Each row comes from the steps of one path. Every step used is in the known rows, and no mark comes twice. Write the path behind each row, first mark first.
Known rows:
mobut -> pivi -> kavu: [  3.4  12.8   4.6   5.2   2.1  11.2  -6.9  -4.6 -10.4   2.3 -11.5   2.2
   0.6  17.7 -10.5   3.9  -5.5   0.1  -2.9  12.7 -30.2]
tavigud -> lepuz: [  3.7  -3.4   2.9   3.8  -6.5  -8.9   4.0  -0.4  -2.9  -3.1   6.9  -6.3
  -0.1 -28.1   2.4   2.6  12.1  -3.4   2.9   7.1   2.7]
mobut -> lepuz -> tavigud -> pivi -> kavu: [ 10.1  -0.9  -8.4  14.7   5.8  13.1   0.2   0.5 -13.1  14.6 -11.4  -1.9
  -2.6  -7.9 -21.6  -5.9  25.6  -1.6 -14.9  10.3 -17.4]
lepuz -> mobut -> pivi -> kavu -> segop: [ -0.9 -26.9  -5.2   1.8   6.4  15.6   2.2  -8.4  -8.0  -9.6  -5.4  -6.8
   5.7  27.7  -8.7  -4.7 -27.4  -2.7   6.4   0.6 -42.7]
kavu -> pivi -> tavigud -> lepuz -> mobut: [ -2.5 -43.0  -2.4  17.4  -1.7   1.5   4.7   5.2 -15.4  -3.4  -1.0  -9.0
   4.6   8.8 -10.5 -19.6 -19.6  -5.3  -2.1  -9.5   4.8]
defo -> lepuz -> mobut -> pivi -> tavigud: [ -1.5 -18.6 -14.9   4.3   6.9  23.6  -8.0  -3.7  -5.5  -1.4   1.9  -3.7
   8.8  51.3  -3.7  -6.3 -30.6   0.1 -18.0  -5.5   1.1]
defo -> lepuz -> mobut -> pivi -> kavu -> segop: [  0.4 -35.5 -10.0  -7.3   9.6  20.4  -2.5  -8.6  -0.9  -7.6  -5.6  -3.9
   6.6  55.4   0.8  -3.1 -32.0  -3.0  -1.3  -3.6 -34.3]
defo -> lepuz -> tavigud -> pivi: [  9.0   2.3  -6.9  -1.8  15.6   2.8  -0.1  -1.3   3.2  18.3   1.8  -2.1
   2.7  35.4   7.2   3.8  20.1   0.5 -22.7   3.4  16.9]
tavigud -> lepuz -> mobut -> pivi: [  3.2 -12.4  -2.9  15.9  -1.9  -8.1   4.9  -9.1  -7.9  -2.3  12.2 -16.1
   8.1 -12.1  -1.3  16.4  -2.1  -3.7   7.9   6.8   2.0]
segop -> tavigud -> lepuz -> mobut -> pivi -> kavu: [  5.2 -19.8  12.7  18.1  -4.1   2.4   5.4 -12.0  -9.6 -10.3  -3.5  -3.8
   4.8   4.9  -8.4   3.5 -44.9  -6.8  11.5  23.2 -28.8]
segop -> tavigud: [ -2.0  -7.5   9.4   0.5   0.1   4.6   2.6  -3.8   1.8  -6.4   0.8  11.4
   1.8  10.3   2.3  -6.0 -30.8  -1.8   6.6  18.2  -7.1]
defo -> lepuz -> tavigud: [  9.4  -3.1  -9.8  -3.4   1.2   0.3  -3.3  -2.1   7.3   5.6  -2.0  -7.5
   4.0  27.0   6.1   3.6  16.2  -1.0 -21.1 -22.2  13.4]
lepuz -> mobut -> pivi: [ -0.5  -8.6  -6.4  13.1   4.7   0.5  -0.2  -8.7  -5.7   1.2   6.2 -10.1
   9.2  14.3  -3.4  12.4 -14.7  -0.2   4.8   0.6  -0.9]
mobut -> pivi: [-1.3 13.2 -2.0  4.8  4.8  4.5 -5.0 -6.6 -6.6  3.5  5.1  1.3  5.5 12.1
 -0.6  9.3  4.0  1.3 -1.6 13.1 -6.9]
segop -> tavigud -> pivi -> mobut: [ -3.0  -3.6   9.7   4.9  16.1  17.1  13.4   3.5 -16.5  15.3   8.9  19.2
   2.0  34.5  -7.8 -15.6 -17.5   3.9  18.8  43.7  -9.2]
kavu -> segop -> tavigud -> pivi -> mobut: [ -7.8 -20.4   3.9  -6.8  20.5  26.4  17.3   2.5 -16.0   6.5  14.4  21.5
   4.8  41.9  -2.3 -26.8 -20.1   2.6  22.2  45.8 -26.6]
lepuz -> kavu -> segop: [-13.4   4.7  -6.4  -7.9   1.4   6.1   6.4  -1.5  -0.3  -7.4   0.8  10.3
   6.3   8.7   2.9  -8.7   2.9  -1.0  -1.3  -5.1 -16.1]
defo -> lepuz: [ 1.6 -8.5 -4.6 -9.3  2.8  4.4 -4.9 -0.4  7.2  1.6 -0.7  3.4  1.1 25.2
  9.7  2.2 -3.2 -0.4 -6.8 -4.1  9.8]
kavu -> segop: [ -4.7 -17.3  -6.2 -11.7   4.6   8.7   3.7  -0.8   0.2  -8.9   5.0   2.5
   1.8   7.0   5.4 -10.2  -3.0  -1.0   3.7   2.5 -18.7]
defo -> lepuz -> mobut -> pivi: [  0.8 -17.6 -10.6   3.0   6.7   5.1  -4.3  -9.6   1.4   2.7   6.0  -6.1
   8.4  39.7   5.7  14.2 -18.8  -0.6  -2.3  -4.6   8.1]
kavu -> segop -> tavigud -> pivi: [ -7.4 -19.1   6.2  -9.3  19.6  15.8  10.9  -4.3  -0.4  -2.0   9.7  19.1
   2.8  25.2   8.3 -17.3 -29.3  -1.3   7.8  46.8 -21.2]
segop -> tavigud -> lepuz -> kavu: [ -6.9  10.9  11.6   8.1  -9.0  -7.7   9.4  -4.3  -1.3  -8.4   3.3  11.8
   5.3 -14.2   2.1  -1.0 -14.6  -5.7   4.3  17.3  -1.4]
mobut -> pivi -> tavigud -> lepuz -> kavu -> segop: [-13.0  13.9  -8.4   2.9   0.2  19.9   2.7  -2.7 -18.5 -11.5   9.3   8.1
  10.3   6.5  -5.8 -16.9   8.9  -2.4 -15.6  13.0 -25.6]
tavigud -> pivi: [-0.1  5.9  2.7  1.8 14.5  2.8  3.9  0.0 -2.6 12.8  3.8  6.1 -0.9  6.2
  0.7  0.9  2.0  1.7 -3.1 25.0  2.5]

Write each row's path:
[ -3.9 -36.5   0.4   5.9   2.9   4.5  11.8 -14.0  -4.6 -16.9  17.6  -2.9
  12.4   5.0   6.4  -2.3 -35.9  -6.7  17.4  27.7 -22.2]
kavu -> segop -> tavigud -> lepuz -> mobut -> pivi
[-17.2 -13.8  -8.9  -1.0  -2.9  18.2   6.4  -4.8  -3.3 -13.8   5.2  23.5
   7.9  -5.2  -4.3 -17.5 -13.3  -3.9   9.0  17.3 -25.0]
mobut -> lepuz -> kavu -> segop -> tavigud
[-15.4  -8.9 -20.5   0.2  -2.6  24.3  10.7   5.4 -22.1   1.3   8.2  15.2
   8.0   3.1 -17.3 -20.7  28.1   1.9  16.4  -2.9 -23.5]
pivi -> mobut -> lepuz -> kavu -> segop
[-13.3   7.9  -3.3  14.7   8.2  22.5  13.1   3.3 -23.2  16.7   7.9  29.5
   5.8  13.8 -19.0 -16.2   2.2   2.6  17.5  39.6  -9.1]
segop -> tavigud -> pivi -> mobut -> lepuz -> kavu
[ -8.1  31.5  -3.0  14.4  -4.1  10.7  -1.5  -1.7 -18.1  -2.8   4.0   6.3
   7.6  -1.7 -10.3  -6.0   9.8  -1.6 -18.5  10.5  -8.4]
mobut -> pivi -> tavigud -> lepuz -> kavu
[  8.6   0.8  -9.2   0.2  16.5  13.1   7.4   5.1 -12.6  27.1   6.0   1.1
   4.5  50.9  -3.2  -5.1  29.5   4.4  -8.8   1.8  11.2]
defo -> lepuz -> tavigud -> pivi -> mobut
[  6.2  -6.8 -19.5  13.6  -4.9  13.5   6.3   5.3 -21.7  12.3   5.0  -5.7
   4.7  -4.8 -23.1  -9.7  44.7   2.4   3.7 -15.2  -3.1]
pivi -> mobut -> lepuz -> tavigud
[-17.7 -16.1 -11.4   1.0  -1.8  28.2  13.9   1.8 -17.9  -5.1   8.7  26.6
   9.7  11.2 -14.9 -27.6  -3.3  -0.4  23.2  17.0 -31.5]
pivi -> mobut -> lepuz -> kavu -> segop -> tavigud
[  7.4   9.6  -4.9  10.4  14.5   8.6  12.2   5.5 -21.0  24.8   5.7  -2.2
   4.0  26.7 -12.8  -7.6  32.8   5.0  -1.6   6.9   1.9]
lepuz -> tavigud -> pivi -> mobut
[ -1.9 -13.3 -14.3   7.6  -4.1  17.6   3.7   6.4 -21.1   8.9   6.2   5.1
   1.7  -7.3 -20.1 -12.5  23.1   2.9  17.5   2.5  -8.8]
pivi -> mobut -> lepuz
[ -0.9 -12.6   3.1  -8.9  16.4  17.6   5.5   1.1  -5.6   2.5  -7.7   8.5
  -3.9  21.8  -4.0 -16.6 -10.1  -0.5  -1.0  26.1 -38.3]
tavigud -> pivi -> kavu -> segop
[-17.6  -8.1  -6.6   0.8  11.8  21.5   9.6  -4.2  -6.8  -0.9   8.9  29.7
   6.1   2.9  -3.9 -17.6  -9.3  -2.5   6.3  42.5 -21.5]
mobut -> lepuz -> kavu -> segop -> tavigud -> pivi
[ -0.1 -14.8  11.1  -1.5   1.0  14.9   4.2 -10.1  -9.1 -16.3   0.6   8.8
   4.2   7.7  -0.6 -10.5 -26.9  -6.3   9.2  40.2 -51.8]
mobut -> pivi -> kavu -> segop -> tavigud -> lepuz
[  2.4 -29.4  -2.4   5.7  -0.1   7.0   6.4  -8.9 -12.0 -12.6   1.0 -12.6
   4.6   1.6  -6.2  -1.3 -15.4  -5.9   8.4   8.3 -38.9]
tavigud -> lepuz -> mobut -> pivi -> kavu -> segop
[  7.7 -12.7   3.2  17.2  -4.9  -2.5   2.8  -7.7 -12.3  -3.8  -4.8 -15.4
   3.1  -5.3 -11.6   8.9 -13.4  -5.1   5.5   4.6 -21.3]
tavigud -> lepuz -> mobut -> pivi -> kavu
[  4.1   5.0   8.8   2.3  12.0   9.4   1.0   2.2  -6.9  11.3 -11.9   6.9
  -6.8  13.1  -8.7  -5.4  -7.8   0.3  -3.8  24.6 -20.4]
tavigud -> pivi -> kavu
[ -5.4 -18.6   0.4   6.7   6.1   5.8   4.8   9.2 -22.3  15.0  -0.6   7.3
   5.3  37.5 -10.4 -14.6  11.0   3.2  18.7  -2.9  -4.6]
kavu -> pivi -> mobut
[ -6.8 -24.4   3.3 -10.7   4.8  12.3   7.5  -4.5   3.6 -14.9   5.8  13.7
   3.6  16.2   7.5 -17.2 -31.8  -2.7  10.3  20.9 -25.0]
kavu -> segop -> tavigud
[-10.2   2.1   4.6  12.4  -4.8 -16.3   4.9   1.6 -10.5   4.5  -2.1   7.0
   6.9  -5.4   0.0   0.5  18.4  -4.4   2.8  -3.7   7.8]
tavigud -> lepuz -> kavu -> pivi
[  1.6  -3.9  -0.8   4.9  -6.1   8.9   1.7   5.0 -10.7  -8.3   2.9  -3.5
  -1.2 -14.8  -7.0 -17.5  -1.8  -2.9 -13.5   4.7  -3.0]
pivi -> tavigud -> lepuz
[ -1.7  -4.5  -1.1  -6.0   6.7  19.3  -3.0  -5.2  -8.9  -7.0  -6.3   4.5
   3.4  24.8  -5.3  -7.3  -9.2  -0.9   0.5  15.2 -48.3]
mobut -> pivi -> kavu -> segop
[-11.9  -4.1 -10.6 -17.4   4.6  10.6   1.8  -1.6   7.6  -5.5   0.9  13.0
   7.2  34.6  12.3  -6.8   0.7  -1.7  -7.9  -8.6  -7.4]
defo -> lepuz -> kavu -> segop
[  6.2   0.9 -14.8  14.0   8.5   6.6   2.0  -1.1  -9.9  16.4   5.1  -2.4
   2.3 -14.5 -11.4  -0.2  35.3   0.0 -13.0  11.2   5.8]
mobut -> lepuz -> tavigud -> pivi
[  0.7   9.4  -2.6  10.3  -1.1  13.2  -4.0  -1.0 -17.3  -4.4   8.1  -1.7
   4.8  -4.6  -8.2  -8.5   5.3  -1.4 -13.8  18.5  -9.7]
mobut -> pivi -> tavigud -> lepuz
[-15.3  -2.6   3.0  -6.8   2.0  10.1   8.5  -5.1   1.9 -13.7   1.5  21.0
   7.4  20.3   5.0 -15.2 -26.1  -2.9   5.1  12.7 -22.9]
lepuz -> kavu -> segop -> tavigud
[ -3.9 -20.7   1.9  10.1  -1.2   4.6  -0.4   7.4 -17.4  -1.2  -1.8   1.5
   2.1   5.5  -8.0 -22.5   0.9  -3.5  -8.8   4.0  -1.7]
kavu -> pivi -> tavigud -> lepuz
[ -3.8 -11.3   8.5  -4.6   7.7  24.1  -0.5  -9.3  -6.5 -13.4  -5.4  16.2
   4.5  36.1  -2.5 -14.0 -39.7  -2.7   7.3  32.7 -55.1]
mobut -> pivi -> kavu -> segop -> tavigud
[ -2.3  -2.0  11.8   2.6  15.2   7.8   7.0  -3.2  -0.5   6.8   4.9  17.0
   0.4  18.5   2.5  -6.1 -27.0  -0.3   4.7  43.4  -3.3]
segop -> tavigud -> pivi
[-12.0  -4.0  -2.5  -1.4   4.3  -2.5  -4.7   1.6  -0.4  10.0  -8.5  15.9
   7.7  47.4   5.6  -0.7   4.3  -1.0  -7.3 -13.4  13.5]
defo -> lepuz -> kavu -> pivi
[ -7.1  13.4  -4.9  -5.8  -0.4   1.5  -2.5  -0.7   6.2   3.6  -3.7  11.5
   4.7  26.9   6.4   4.2   2.8  -0.6 -11.5 -13.0  10.2]
defo -> lepuz -> kavu
